What can hang from each mark
figil: bibo neziz sagi veve
loleget: bibo
sagi: figil
bibo: figil loleget
pigu: neziz tora
bezuk: neziz zamo
zamo: figil
neziz: bezuk figil
veve: figil

Every row comes from one small tree of marks. The marks that hang from a mark follow it in brackets, in alphabetical order. Every link used is in the known rows. Which tree was each row made from?
Known rows
bibo(figil(sagi veve) loleget): [-0.13 -0.13  0.18  0.20  0.15 -0.22  0.07 -0.08  0.13  0.22  0.07  0.16
  0.05 -0.20 -0.15  0.06  0.15 -0.02  0.10 -0.28  0.35 -0.26]
bezuk(zamo(figil(bibo sagi))): [-0.21  0.13 -0.20 -0.32 -0.20  0.09 -0.05 -0.18  0.21 -0.12  0.05 -0.49
  0.25  0.00 -0.23 -0.25  0.10 -0.07 -0.29 -0.18 -0.16  0.15]
veve(figil(bibo neziz sagi)): [-0.10  0.05 -0.08 -0.28  0.17 -0.12 -0.05  0.03  0.24  0.02  0.16  0.17
  0.53  0.15 -0.23 -0.10  0.41  0.02 -0.14  0.04  0.26 -0.08]
bibo(figil(neziz(bezuk) sagi veve) loleget): [ 0.04 -0.24  0.03  0.14  0.06 -0.32  0.19  0.14  0.14  0.49  0.07  0.31
  0.25  0.08  0.05  0.18  0.32  0.05  0.03 -0.30  0.36 -0.21]
pigu(tora): [-0.11 -0.21  0.01 -0.11  0.30 -0.09  0.01 -0.05  0.07  0.03 -0.30 -0.20
 -0.18 -0.07  0.07 -0.28 -0.20 -0.07  0.37 -0.12  0.01  0.07]
loleget(bibo(figil(neziz))): [-0.03 -0.30  0.51 -0.20  0.28 -0.27  0.09  0.05  0.14 -0.02 -0.09  0.34
  0.18 -0.05 -0.15 -0.14  0.02 -0.18  0.18  0.07  0.22 -0.18]
figil(bibo sagi): [-0.13  0.09 -0.11 -0.24  0.20 -0.07 -0.09 -0.11  0.18 -0.15 -0.04 -0.18
  0.09 -0.08 -0.29 -0.20  0.10  0.01 -0.11 -0.06  0.11  0.02]
veve(figil): [-0.07 -0.18  0.23 -0.16  0.14 -0.08 -0.02 -0.10  0.21 -0.14 -0.07 -0.04
  0.29 -0.15 -0.02 -0.23 -0.02 -0.30  0.19 -0.06  0.12 -0.10]
zamo(figil(sagi)): [ 0.01 -0.06 -0.05 -0.23  0.07 -0.10 -0.24 -0.17  0.12 -0.06 -0.19 -0.43
  0.22 -0.02 -0.22 -0.13 -0.04 -0.33  0.02 -0.36  0.05  0.03]
bibo(figil(neziz(bezuk) sagi) loleget): [-0.02 -0.33  0.08  0.01  0.11 -0.35  0.09  0.12  0.09  0.41  0.00  0.19
  0.20  0.00 -0.02  0.13  0.22 -0.16  0.05 -0.43  0.42 -0.26]
bezuk(neziz(figil) zamo): [-0.11 -0.02 -0.03 -0.12 -0.13  0.05  0.22 -0.01  0.18  0.08  0.09 -0.28
  0.12 -0.09  0.27 -0.28 -0.12 -0.10  0.07 -0.22 -0.23 -0.07]
pigu(neziz(bezuk(zamo) figil(veve)) tora): [ 0.05 -0.07 -0.33  0.33 -0.42  0.22  0.29  0.25  0.24  0.46  0.01 -0.09
  0.08  0.00  0.73 -0.18 -0.06  0.47  0.32  0.14 -0.46  0.36]
pigu(neziz(bezuk figil(bibo)) tora): [-0.05  0.08 -0.29  0.16 -0.21  0.13  0.07  0.27  0.18  0.32 -0.17 -0.06
  0.17 -0.04  0.56 -0.11 -0.08  0.37  0.34  0.15 -0.15  0.31]
pigu(neziz tora): [-0.10 -0.22 -0.04  0.05  0.21  0.04  0.03 -0.03  0.08  0.12 -0.33 -0.14
 -0.12 -0.04  0.29 -0.32 -0.23  0.10  0.49  0.01 -0.09  0.18]
sagi(figil(bibo neziz(bezuk(zamo)) veve)): [-0.24  0.05 -0.41 -0.19 -0.24  0.05  0.53  0.24  0.29  0.20  0.13 -0.04
  0.30  0.18  0.20 -0.12  0.07  0.43 -0.19  0.16 -0.30  0.19]
figil(bibo(loleget) neziz(bezuk) sagi veve): [-0.07  0.08 -0.26 -0.05  0.19 -0.25  0.21  0.13  0.16  0.33  0.01  0.20
  0.32  0.05  0.02  0.14  0.40  0.30 -0.09 -0.20  0.27  0.02]
bibo(figil(sagi)): [-0.01 -0.25  0.18 -0.04  0.08 -0.13 -0.10 -0.09  0.17  0.01  0.02 -0.08
  0.02 -0.06 -0.27 -0.16  0.00 -0.23  0.01 -0.17  0.20 -0.20]
pigu(neziz(bezuk figil(sagi))): [ 0.21 -0.06 -0.25  0.16 -0.20  0.00 -0.10  0.17  0.22  0.27 -0.03 -0.13
  0.24 -0.10  0.30 -0.03  0.01  0.08  0.19 -0.09 -0.10  0.13]
bezuk(neziz): [-0.08 -0.18  0.11 -0.24  0.29 -0.09  0.10 -0.10  0.09 -0.11 -0.22 -0.24
  0.09 -0.01  0.07 -0.30 -0.20 -0.25  0.19 -0.30  0.10 -0.11]
sagi(figil(bibo(loleget) neziz(bezuk) veve)): [-0.32  0.09 -0.29 -0.04  0.10 -0.18  0.43  0.25  0.15  0.33 -0.08  0.18
  0.33 -0.01  0.19  0.17  0.08  0.35  0.07 -0.10  0.14  0.03]
bibo(figil(sagi) loleget): [-0.16 -0.22  0.23  0.07  0.18 -0.25 -0.03 -0.12  0.08  0.16  0.01  0.02
 -0.02 -0.27 -0.23  0.01  0.06 -0.24  0.12 -0.40  0.40 -0.32]
bezuk(zamo(figil(bibo(loleget)))): [-0.45  0.13  0.04 -0.23 -0.06  0.00  0.18 -0.24  0.10 -0.04 -0.10 -0.37
  0.21 -0.28 -0.01 -0.17 -0.01 -0.15 -0.04 -0.32 -0.05  0.07]
veve(figil(bibo sagi)): [-0.12  0.05 -0.03 -0.18  0.05 -0.04 -0.14 -0.01  0.26 -0.14  0.14 -0.01
  0.41 -0.06 -0.26 -0.13  0.25 -0.04 -0.11  0.00  0.25 -0.05]
sagi(figil(bibo)): [-0.37  0.09 -0.13 -0.23  0.12 -0.01  0.16  0.02  0.18 -0.15 -0.11 -0.21
  0.09 -0.15 -0.13 -0.16 -0.23  0.06  0.05  0.04 -0.02  0.02]
pigu(neziz(figil(sagi veve)) tora): [ 0.09  0.09 -0.34  0.35 -0.03  0.06 -0.05  0.15  0.17  0.44 -0.01  0.05
  0.05  0.03  0.33 -0.04  0.05  0.45  0.36  0.08 -0.12  0.20]
loleget(bibo(figil(neziz(bezuk)))): [ 0.09 -0.42  0.39 -0.17  0.09 -0.28  0.11  0.24  0.17  0.08 -0.12  0.30
  0.28  0.01  0.03 -0.07  0.02 -0.16  0.14  0.00  0.21 -0.09]

Which tree is each row?
[ 0.01 -0.44  0.32 -0.20 -0.14 -0.14  0.27  0.20  0.23  0.08  0.07  0.19
  0.22  0.01  0.06 -0.20  0.06 -0.09  0.00  0.02 -0.01 -0.03] | loleget(bibo(figil(neziz(bezuk(zamo)))))
[ 0.24 -0.30  0.15 -0.01  0.01 -0.26  0.05  0.31  0.23  0.23  0.08  0.41
  0.35  0.15 -0.08  0.07  0.27  0.14 -0.02  0.01  0.27 -0.06] | loleget(bibo(figil(neziz(bezuk) sagi veve)))
[-0.01 -0.22  0.50  0.02  0.13 -0.15  0.09  0.03  0.20 -0.11 -0.04  0.28
  0.12 -0.20 -0.10 -0.13 -0.04 -0.02  0.19  0.14  0.14 -0.09] | loleget(bibo(figil(veve)))
[-0.39  0.23 -0.05 -0.20  0.02 -0.06  0.37 -0.17  0.15  0.20 -0.02 -0.05
  0.37 -0.01  0.09 -0.08  0.25  0.11 -0.09 -0.15 -0.10  0.09] | bezuk(zamo(figil(bibo(loleget) neziz veve)))
[ 0.02 -0.21  0.45 -0.07  0.24 -0.24  0.19  0.08  0.19  0.07 -0.03  0.47
  0.24  0.02 -0.08 -0.09  0.11  0.04  0.16  0.19  0.16 -0.12] | loleget(bibo(figil(neziz veve)))
[ 0.04 -0.15  0.12  0.08  0.04 -0.11  0.00 -0.06  0.22  0.09  0.08  0.05
  0.08  0.00 -0.19 -0.10  0.10 -0.03 -0.01 -0.04  0.14 -0.16] | bibo(figil(sagi veve))
[-0.19  0.39 -0.16  0.15  0.08 -0.13  0.07  0.02  0.17  0.25  0.13  0.13
  0.22 -0.30 -0.04  0.17  0.28  0.29  0.02 -0.11  0.17 -0.05] | neziz(figil(bibo(loleget) sagi veve))
[-0.03 -0.22 -0.05 -0.25 -0.31  0.04  0.10 -0.08  0.19 -0.03 -0.18 -0.56
  0.23 -0.04  0.18 -0.28 -0.16 -0.33 -0.02 -0.31 -0.28  0.19] | neziz(bezuk(zamo(figil)))
[ 0.09 -0.14 -0.21  0.22 -0.16  0.05  0.03  0.24  0.14  0.39 -0.23 -0.11
  0.08 -0.06  0.62 -0.11 -0.18  0.18  0.49  0.00 -0.17  0.25] | pigu(neziz(bezuk figil) tora)
[-0.29  0.19 -0.24 -0.19  0.19 -0.07  0.35  0.10  0.21  0.10 -0.03  0.12
  0.27  0.13 -0.03 -0.07  0.03  0.33 -0.01  0.22 -0.07  0.04] | sagi(figil(bibo neziz veve))
[-0.38  0.16  0.12 -0.22  0.17 -0.13  0.03 -0.21  0.05 -0.05 -0.30 -0.26
  0.26 -0.28 -0.07 -0.05 -0.03 -0.22  0.12 -0.33  0.16  0.01] | zamo(figil(bibo(loleget)))
[ 0.12  0.15 -0.14  0.10  0.02 -0.10 -0.04  0.00  0.24  0.18  0.08 -0.03
  0.15 -0.10 -0.02 -0.02  0.13  0.10  0.08 -0.02 -0.05 -0.01] | neziz(figil(sagi veve))
[-0.46  0.09  0.00 -0.26 -0.04  0.03  0.23 -0.15  0.05  0.00 -0.09 -0.39
  0.32 -0.12  0.12 -0.17 -0.05 -0.14 -0.05 -0.51  0.05 -0.01] | bezuk(neziz zamo(figil(bibo(loleget))))
[ 0.07 -0.15  0.08 -0.01  0.14 -0.20  0.09 -0.01  0.21  0.26  0.11  0.24
  0.19  0.21 -0.16 -0.06  0.26  0.03 -0.05  0.01  0.16 -0.19] | bibo(figil(neziz sagi veve))
[-0.09 -0.13 -0.17 -0.28 -0.14  0.05 -0.03 -0.12  0.12 -0.01  0.01 -0.57
  0.27  0.15 -0.05 -0.25 -0.05 -0.24 -0.15 -0.54 -0.08 -0.01] | bezuk(neziz zamo(figil(sagi)))
[-0.27  0.32 -0.03  0.09  0.12 -0.09  0.28  0.07  0.11  0.23  0.00  0.12
  0.32 -0.21  0.28  0.07  0.09  0.22  0.15 -0.19  0.18 -0.11] | bezuk(neziz(figil(bibo(loleget) veve)))
[ 0.00 -0.32  0.00 -0.24 -0.17 -0.04  0.25  0.10  0.28  0.12  0.11  0.00
  0.45  0.11  0.23 -0.25  0.18 -0.16 -0.03 -0.06 -0.10  0.01] | veve(figil(neziz(bezuk(zamo))))
[-0.10 -0.12  0.14  0.11  0.26 -0.31  0.17 -0.03  0.11  0.40  0.09  0.35
  0.16  0.01 -0.13  0.11  0.32  0.03  0.07 -0.23  0.36 -0.29] | bibo(figil(neziz sagi veve) loleget)
[ 0.00 -0.28 -0.08 -0.29 -0.04 -0.07  0.32  0.00  0.21  0.12 -0.06 -0.17
  0.12  0.09  0.19 -0.31  0.04 -0.12 -0.02 -0.11 -0.23  0.08] | figil(neziz(bezuk(zamo)))
[-0.05 -0.35 -0.22  0.06 -0.20  0.17  0.21  0.11  0.15  0.22 -0.17 -0.29
 -0.09  0.02  0.51 -0.37 -0.20  0.19  0.30 -0.06 -0.32  0.32] | pigu(neziz(bezuk(zamo)) tora)
[ 0.08  0.13 -0.34 -0.22 -0.10 -0.10  0.02  0.11  0.23  0.22 -0.07 -0.11
  0.58  0.34  0.00  0.05  0.33  0.13 -0.24 -0.09  0.03  0.20] | zamo(figil(bibo neziz(bezuk) sagi veve))
[-0.03 -0.17  0.27 -0.04  0.17 -0.17  0.26 -0.06  0.21  0.19 -0.03  0.26
  0.18  0.15  0.02 -0.16  0.12 -0.05  0.09  0.12  0.05 -0.17] | bibo(figil(neziz veve))
[ 0.03 -0.29  0.37 -0.06  0.13 -0.20 -0.16  0.05  0.15 -0.12  0.02  0.13
  0.08 -0.19 -0.36 -0.10  0.01 -0.13  0.06 -0.09  0.31 -0.17] | loleget(bibo(figil(sagi)))
[-0.17  0.19 -0.30 -0.21 -0.24  0.15  0.10 -0.05  0.20  0.00  0.13 -0.39
  0.44  0.24 -0.02 -0.19  0.16  0.15 -0.33 -0.24 -0.11  0.12] | bezuk(neziz zamo(figil(bibo sagi veve)))
